Known rows, with every way that one mark hangs from another:
Q_588[Q_10 Q_784]: -163 -69 193 -149 -19 -66 -88 -159 -177 99 123 73 -66 238 84 223 -105 135 -22 -212 -81 -162 -221 -119 -391 125 39 -90 150 14 22 26 284 -5 -1 -58 -11 -213 -19 -34 229 303
Q_588[Q_640]: 97 -101 71 16 54 -90 -74 -140 -81 42 133 -74 41 93 74 162 38 86 45 -113 -99 -203 -116 -58 -174 158 -104 84 27 15 -160 42 97 -63 -73 -110 2 -107 69 -112 247 61
Q_784[Q_744]: 175 -20 69 43 53 -184 -10 110 -174 -41 -39 56 11 19 20 107 -120 83 101 -200 -19 -166 -126 105 -125 82 -147 -47 65 -59 27 -5 57 -94 -58 40 84 -34 99 -77 300 215
Q_624[Q_588[Q_10 Q_784] Q_866]: -170 -96 228 -118 -4 -7 -327 -122 -272 -131 181 318 -71 208 -125 113 -55 -35 53 -117 95 -166 -49 74 -192 140 -41 -238 304 133 205 82 341 -51 -43 -192 52 -192 -107 0 197 287
Q_361[Q_639]: 91 -161 98 149 -50 -74 28 -24 -110 -56 42 76 -28 137 35 -63 -95 81 30 -129 13 -131 4 25 -230 207 -10 -112 127 155 68 -64 116 -56 120 -66 169 52 -5 33 101 4
Q_866[Q_361[Q_624[Q_588[Q_640]] Q_639] Q_799]: -181 65 147 27 44 -50 21 -286 -167 -159 54 345 86 -15 -37 -77 62 6 -8 -143 168 -158 86 -242 -305 -6 16 -128 237 396 213 38 224 70 166 -213 449 5 206 209 145 90
Q_588[Q_10]: -25 -115 131 -22 -62 -58 -32 -133 -137 52 -4 132 16 182 71 125 -21 42 76 -150 -87 -124 -258 -31 -263 123 -6 -92 99 -24 24 -2 168 31 -32 -55 -26 -27 -9 -13 193 142
Q_624[Q_588[Q_784] Q_866[Q_361]]: -189 -61 178 -156 57 0 -317 -161 -215 -215 136 337 4 106 -184 1 85 10 42 -137 232 -123 152 -1 -127 96 -76 -233 355 201 196 69 263 -63 13 -312 182 -189 10 -24 126 254
Q_784[Q_588[Q_10 Q_640] Q_744]: 156 4 148 71 -52 -165 -165 27 -435 -21 15 84 -138 72 138 303 -189 -5 128 -309 -52 -318 -208 -44 -195 31 -54 -51 53 103 25 131 152 -80 -241 -12 120 -35 16 -138 418 416
Q_624[Q_866[Q_799[Q_471]]]: 7 -169 188 -82 60 -27 -92 -174 5 -209 156 238 -61 84 -189 52 9 -79 177 -72 43 23 105 150 -76 38 -121 -179 283 40 149 14 201 -44 -15 -123 218 -158 179 -18 221 56
Q_640[Q_588[Q_10 Q_624 Q_784]]: -186 -244 32 -74 21 45 -202 -23 -203 -54 45 98 48 213 203 294 -115 124 -58 -123 -10 -102 -119 -160 -339 150 152 -215 102 -7 161 65 191 -71 74 27 -20 -100 -57 14 261 239
Q_744[Q_784[Q_588[Q_624[Q_866[Q_361 Q_799]]]]]: -88 -82 78 -14 -86 52 -115 18 -235 -169 104 238 34 -68 39 79 -253 -28 -17 -122 -12 -120 143 -31 -268 -17 -77 -278 248 -24 188 -53 36 51 96 -183 259 24 223 -25 221 228
Q_361[Q_624[Q_588]]: -39 -30 61 -5 18 -62 -136 8 -123 -69 55 280 129 28 -50 6 -31 59 -20 -5 150 -252 -2 66 -258 143 -36 -126 151 78 286 -23 35 53 90 -181 81 35 -30 129 171 207
Q_744[Q_784[Q_588[Q_10 Q_624 Q_640]]]: -11 -75 104 32 -92 21 -140 15 -287 -14 149 105 20 25 164 233 -287 -7 -45 -134 -164 -251 -39 -82 -338 65 -35 -176 148 -51 52 -14 50 52 21 -112 83 5 80 -53 283 263
Q_361[Q_624[Q_588[Q_640 Q_784]]]: -71 17 112 -54 71 -80 -178 -61 -160 -7 178 176 90 72 -10 127 -51 101 -85 -39 91 -332 -7 -31 -326 160 -30 -47 149 128 182 40 114 14 61 -188 58 -95 -40 93 235 282
Q_744[Q_784[Q_588[Q_10 Q_624[Q_866]]]]: -33 -109 107 1 -122 50 -149 57 -276 -94 110 204 15 18 97 157 -303 -46 -21 -115 -104 -189 18 17 -308 57 -49 -267 227 -81 156 -36 61 51 48 -140 115 30 101 -32 254 261
Q_361[Q_624[Q_866] Q_639]: 102 -92 165 64 -21 -64 -33 -56 -130 -125 91 186 58 77 12 -50 -86 -24 -57 -17 96 -266 141 110 -326 245 -43 -139 290 213 244 41 174 -43 160 -168 183 67 33 164 192 84
Q_866[Q_799[Q_361 Q_471]]: -49 -52 203 -102 44 -64 -18 -107 66 -156 159 264 14 126 -157 92 20 -60 260 -79 -30 89 51 22 -181 -6 6 -183 175 157 149 -27 139 66 -32 -67 347 -245 138 32 27 98
Q_10[Q_588[Q_640 Q_784]]: -160 -202 33 -120 77 21 -212 -106 -145 11 178 20 -35 102 -58 112 -31 191 41 -34 96 -182 -44 -217 -203 35 -91 -9 114 123 2 10 115 -141 -36 -153 -20 -199 -54 -51 271 255
Q_866[Q_361 Q_799]: -189 -20 78 -87 24 -30 69 -273 -55 -145 -41 261 72 -31 -77 -55 121 46 100 -190 117 36 5 -193 -190 -90 -60 -120 170 146 97 -30 159 55 80 -169 365 -58 327 23 128 51
Q_588[Q_624 Q_784]: -122 -77 137 -204 4 11 -115 -42 -110 -7 208 3 49 195 45 244 -220 147 -11 -172 -65 -122 -86 -100 -330 169 17 -155 196 47 89 25 201 -64 75 -120 103 -217 36 -62 343 268
Q_471[Q_799[Q_361 Q_639]]: 170 51 180 13 236 -185 -84 86 121 -129 160 114 206 153 112 49 1 90 155 -35 77 32 -26 143 -106 130 29 -279 228 287 97 15 82 -191 -4 -219 310 -146 -17 2 -17 105
Q_10[Q_588[Q_624[Q_866[Q_799]] Q_640 Q_784]]: -206 -188 99 -197 55 103 -248 -163 -185 -94 258 80 -2 122 -89 200 -120 84 70 -25 61 -147 -34 -219 -205 16 -91 -105 226 189 86 95 230 -171 -20 -180 88 -245 17 -28 418 256
Q_10[Q_588[Q_624[Q_866] Q_784]]: -205 -227 66 -209 9 115 -247 -45 -163 -129 162 150 17 130 -125 107 -142 107 82 -11 135 -99 -5 -127 -191 40 -68 -206 269 123 203 21 172 -140 30 -190 53 -170 -40 -7 334 277
Q_784[Q_588 Q_744]: 151 -52 61 70 -54 -152 -142 176 -343 -128 -61 149 -123 -20 28 122 -219 38 152 -265 96 -206 -55 98 -119 5 -91 -144 79 38 185 18 28 -87 -148 -37 214 27 78 -134 320 379
Q_640[Q_588[Q_624[Q_866[Q_799]] Q_784]]: -176 -280 13 -94 55 61 -219 -11 -153 -195 83 120 22 111 85 204 -117 77 -42 -70 81 -26 73 -67 -234 113 61 -233 162 4 222 57 184 -133 103 -21 112 -133 72 -9 268 175
Q_799[Q_361 Q_471 Q_639]: 146 -21 342 -159 275 -154 -175 53 117 -178 387 179 91 326 -189 124 -6 30 330 -130 -50 93 102 176 44 186 140 -263 256 288 107 -76 132 -37 -84 -135 290 -335 -116 10 -187 172

Rows:
-9 63 327 -223 57 -71 -211 -206 -339 54 310 -68 -12 293 179 551 -223 -13 -8 -271 -266 -338 -267 -168 -371 183 -34 -27 256 147 -113 289 466 -146 -154 -45 8 -345 1 -94 628 403 -> Q_588[Q_10 Q_624[Q_866] Q_640 Q_784[Q_744]]
-87 -4 154 -30 -50 -60 41 -60 -64 -169 72 251 65 46 -37 -19 -73 -60 108 -50 33 -36 13 -23 -327 40 6 -148 147 239 232 -9 189 54 68 -94 400 -101 168 108 49 62 -> Q_866[Q_799[Q_361[Q_624 Q_639]]]
-59 -225 -33 12 111 -79 -166 103 -184 -100 -26 53 -12 66 131 170 -80 182 -55 -123 101 -99 35 -31 -211 104 27 -131 46 -72 123 13 73 -143 50 82 19 -96 24 -39 195 241 -> Q_640[Q_588[Q_784[Q_744]]]
48 -134 165 -52 -53 29 -245 -111 -222 -172 217 149 -88 112 -14 261 -143 -68 177 -167 -2 -159 35 -33 -136 59 -7 -184 200 187 146 114 158 -55 -123 -200 243 -109 66 -118 371 250 -> Q_784[Q_588[Q_624[Q_866[Q_799[Q_471]]] Q_640]]
-33 -97 152 -168 -58 59 -107 -70 -84 -211 144 178 112 125 -61 135 -124 -102 152 -81 -42 -8 -42 44 -195 116 -55 -215 248 103 172 65 226 -41 4 -163 247 -138 150 -28 293 87 -> Q_588[Q_624[Q_866[Q_799[Q_361]]]]
-35 -293 50 -24 142 35 -207 6 -78 -260 126 179 56 141 21 170 -82 35 76 -62 69 25 89 42 -46 114 80 -281 174 40 237 10 126 -126 71 -6 147 -60 34 33 200 83 -> Q_640[Q_588[Q_624[Q_866[Q_799[Q_471 Q_639]]]]]
13 -150 176 -74 -25 21 -233 -4 -196 -249 199 247 -97 119 -99 141 -229 -40 211 -185 81 -45 63 75 -54 45 40 -322 268 186 303 7 146 -59 -60 -198 321 -58 65 -70 274 260 -> Q_784[Q_588[Q_624[Q_866[Q_799[Q_471 Q_639]]]]]
-74 -205 -9 -42 82 -17 -188 102 -204 -120 25 46 51 115 158 265 -166 155 -53 -137 44 -109 -5 -70 -240 128 65 -186 87 -34 162 50 109 -148 68 70 51 -107 6 -25 310 271 -> Q_640[Q_588[Q_624 Q_784[Q_744]]]
109 46 391 -192 296 -128 -304 55 48 -272 446 353 144 294 -259 111 -10 -63 275 -36 70 -21 211 241 5 203 123 -321 383 381 297 -5 177 -16 -58 -230 312 -316 -163 141 -148 263 -> Q_799[Q_361[Q_624[Q_588 Q_866]] Q_471 Q_639]
51 30 240 -206 118 -81 -211 -104 -250 -25 327 -123 9 179 86 445 -215 47 -3 -215 -171 -289 -88 -80 -264 189 -108 -15 239 120 -102 232 338 -198 -98 -89 89 -347 77 -143 579 340 -> Q_588[Q_624[Q_866] Q_640 Q_784[Q_744]]
0 68 242 -239 134 -71 -196 -176 -253 -50 296 -84 56 162 84 415 -126 49 -13 -259 -124 -277 -41 -171 -273 153 -96 -14 279 180 -118 257 347 -178 -85 -148 143 -345 119 -135 555 347 -> Q_588[Q_624[Q_866[Q_361]] Q_640 Q_784[Q_744]]
141 25 168 12 -73 -106 -192 27 -456 -40 71 80 -77 115 179 395 -271 -35 142 -317 -113 -329 -252 -88 -225 58 -23 -104 89 148 67 169 188 -83 -225 -24 140 -42 2 -120 527 430 -> Q_784[Q_588[Q_10 Q_624 Q_640] Q_744]
-122 12 175 -32 28 -106 -221 -12 -318 -10 101 250 -62 182 -25 168 -140 91 49 -203 34 -225 -182 -19 -236 96 -4 -173 152 104 163 22 236 -24 -39 -59 60 -146 -130 16 223 368 -> Q_624[Q_588[Q_10 Q_784[Q_744]]]
-27 92 275 -178 63 -104 -147 -176 -328 141 276 -109 9 292 234 562 -250 77 -24 -295 -305 -352 -355 -251 -418 170 12 2 145 134 -143 231 393 -95 -125 7 -1 -316 -26 -73 590 414 -> Q_588[Q_10 Q_624 Q_640 Q_784[Q_744]]
-10 -109 43 35 -98 34 -119 119 -221 -91 100 158 34 -36 79 112 -317 25 -32 -98 -64 -173 71 14 -282 42 -54 -246 169 -96 159 -95 -44 45 90 -131 146 50 119 -54 216 239 -> Q_744[Q_784[Q_588[Q_624]]]
-4 -25 165 145 -46 -69 -82 -39 -238 -47 76 301 57 147 45 -11 -122 15 -55 -57 95 -331 -24 0 -365 219 66 -180 204 291 306 9 180 48 158 -127 158 116 -138 252 141 170 -> Q_361[Q_624[Q_588[Q_10]] Q_639]
-4 -44 152 -96 91 -75 -62 -79 -50 -168 149 236 78 8 -88 -3 -84 -10 7 -24 118 -142 49 139 -190 101 -90 -134 253 87 277 6 175 -22 89 -183 208 -42 172 108 230 133 -> Q_361[Q_624[Q_866[Q_799[Q_639]]]]
-151 43 228 5 105 -63 8 -292 -61 -188 122 442 55 67 -138 -35 100 -6 88 -137 174 -99 210 -171 -251 -28 73 -241 321 406 289 8 196 108 177 -183 472 -48 145 267 92 128 -> Q_866[Q_361[Q_624[Q_588] Q_639] Q_799[Q_471]]
-27 -47 256 -125 -28 26 -132 -325 -214 -29 238 62 49 235 114 388 -97 -123 100 -150 -244 -200 -285 -151 -284 134 -39 -54 204 150 -53 216 392 -39 -111 -111 74 -178 75 -26 505 132 -> Q_588[Q_10 Q_624[Q_866[Q_799]] Q_640]
-184 -37 227 -229 -43 19 -122 -157 -207 71 189 63 24 308 121 360 -229 81 -2 -218 -169 -165 -277 -180 -431 162 87 -175 210 74 68 80 331 -3 17 -87 23 -225 -39 -23 380 332 -> Q_588[Q_10 Q_624 Q_784]
-125 -236 42 -97 -24 129 -177 -81 -158 -177 63 223 82 101 -122 -10 -48 33 136 -11 171 -87 22 -142 -133 50 -77 -217 264 208 196 11 127 -117 49 -217 118 -17 -24 45 272 153 -> Q_10[Q_588[Q_624[Q_866[Q_361[Q_639]]]]]
-29 -6 104 1 11 -65 32 -179 -100 -79 -30 212 164 46 38 -79 108 72 -34 -140 154 -194 111 -153 -318 128 5 -108 235 248 128 14 101 30 172 -237 246 65 113 129 100 101 -> Q_866[Q_361[Q_624 Q_639]]
140 48 173 80 79 -120 -103 38 34 -155 71 250 214 112 134 37 67 -41 76 63 145 -131 101 115 -310 151 -1 -289 299 354 216 127 97 -122 57 -261 310 -66 -60 112 62 119 -> Q_471[Q_799[Q_361[Q_624[Q_588 Q_866] Q_639]]]
106 80 171 91 62 -133 -70 14 12 -84 46 254 215 148 194 81 53 -19 69 35 96 -152 -13 43 -366 147 54 -282 256 360 199 120 104 -81 48 -218 276 -58 -96 139 55 148 -> Q_471[Q_799[Q_361[Q_624[Q_588[Q_10]] Q_639]]]
132 -16 287 -57 49 -95 -86 -7 65 -117 219 251 127 260 -79 121 60 -80 196 -14 -16 -113 216 66 -308 212 115 -208 286 320 185 39 87 75 23 -140 259 -199 -113 152 -71 172 -> Q_799[Q_361[Q_624 Q_639] Q_471]
11 -105 214 -124 -27 38 -105 -94 -62 -219 203 203 79 188 -77 156 -129 -117 182 -86 -57 -17 33 47 -188 141 -10 -256 303 196 179 70 238 -38 24 -136 286 -155 86 17 259 81 -> Q_588[Q_624[Q_866[Q_799[Q_361[Q_639] Q_471]]]]
-146 -22 179 -37 39 -64 -265 -160 -275 41 213 146 -44 219 19 226 -50 93 11 -158 -29 -273 -192 -125 -260 150 19 -77 116 166 24 71 268 -16 -60 -132 0 -201 -151 -14 219 288 -> Q_624[Q_588[Q_10 Q_640 Q_784]]
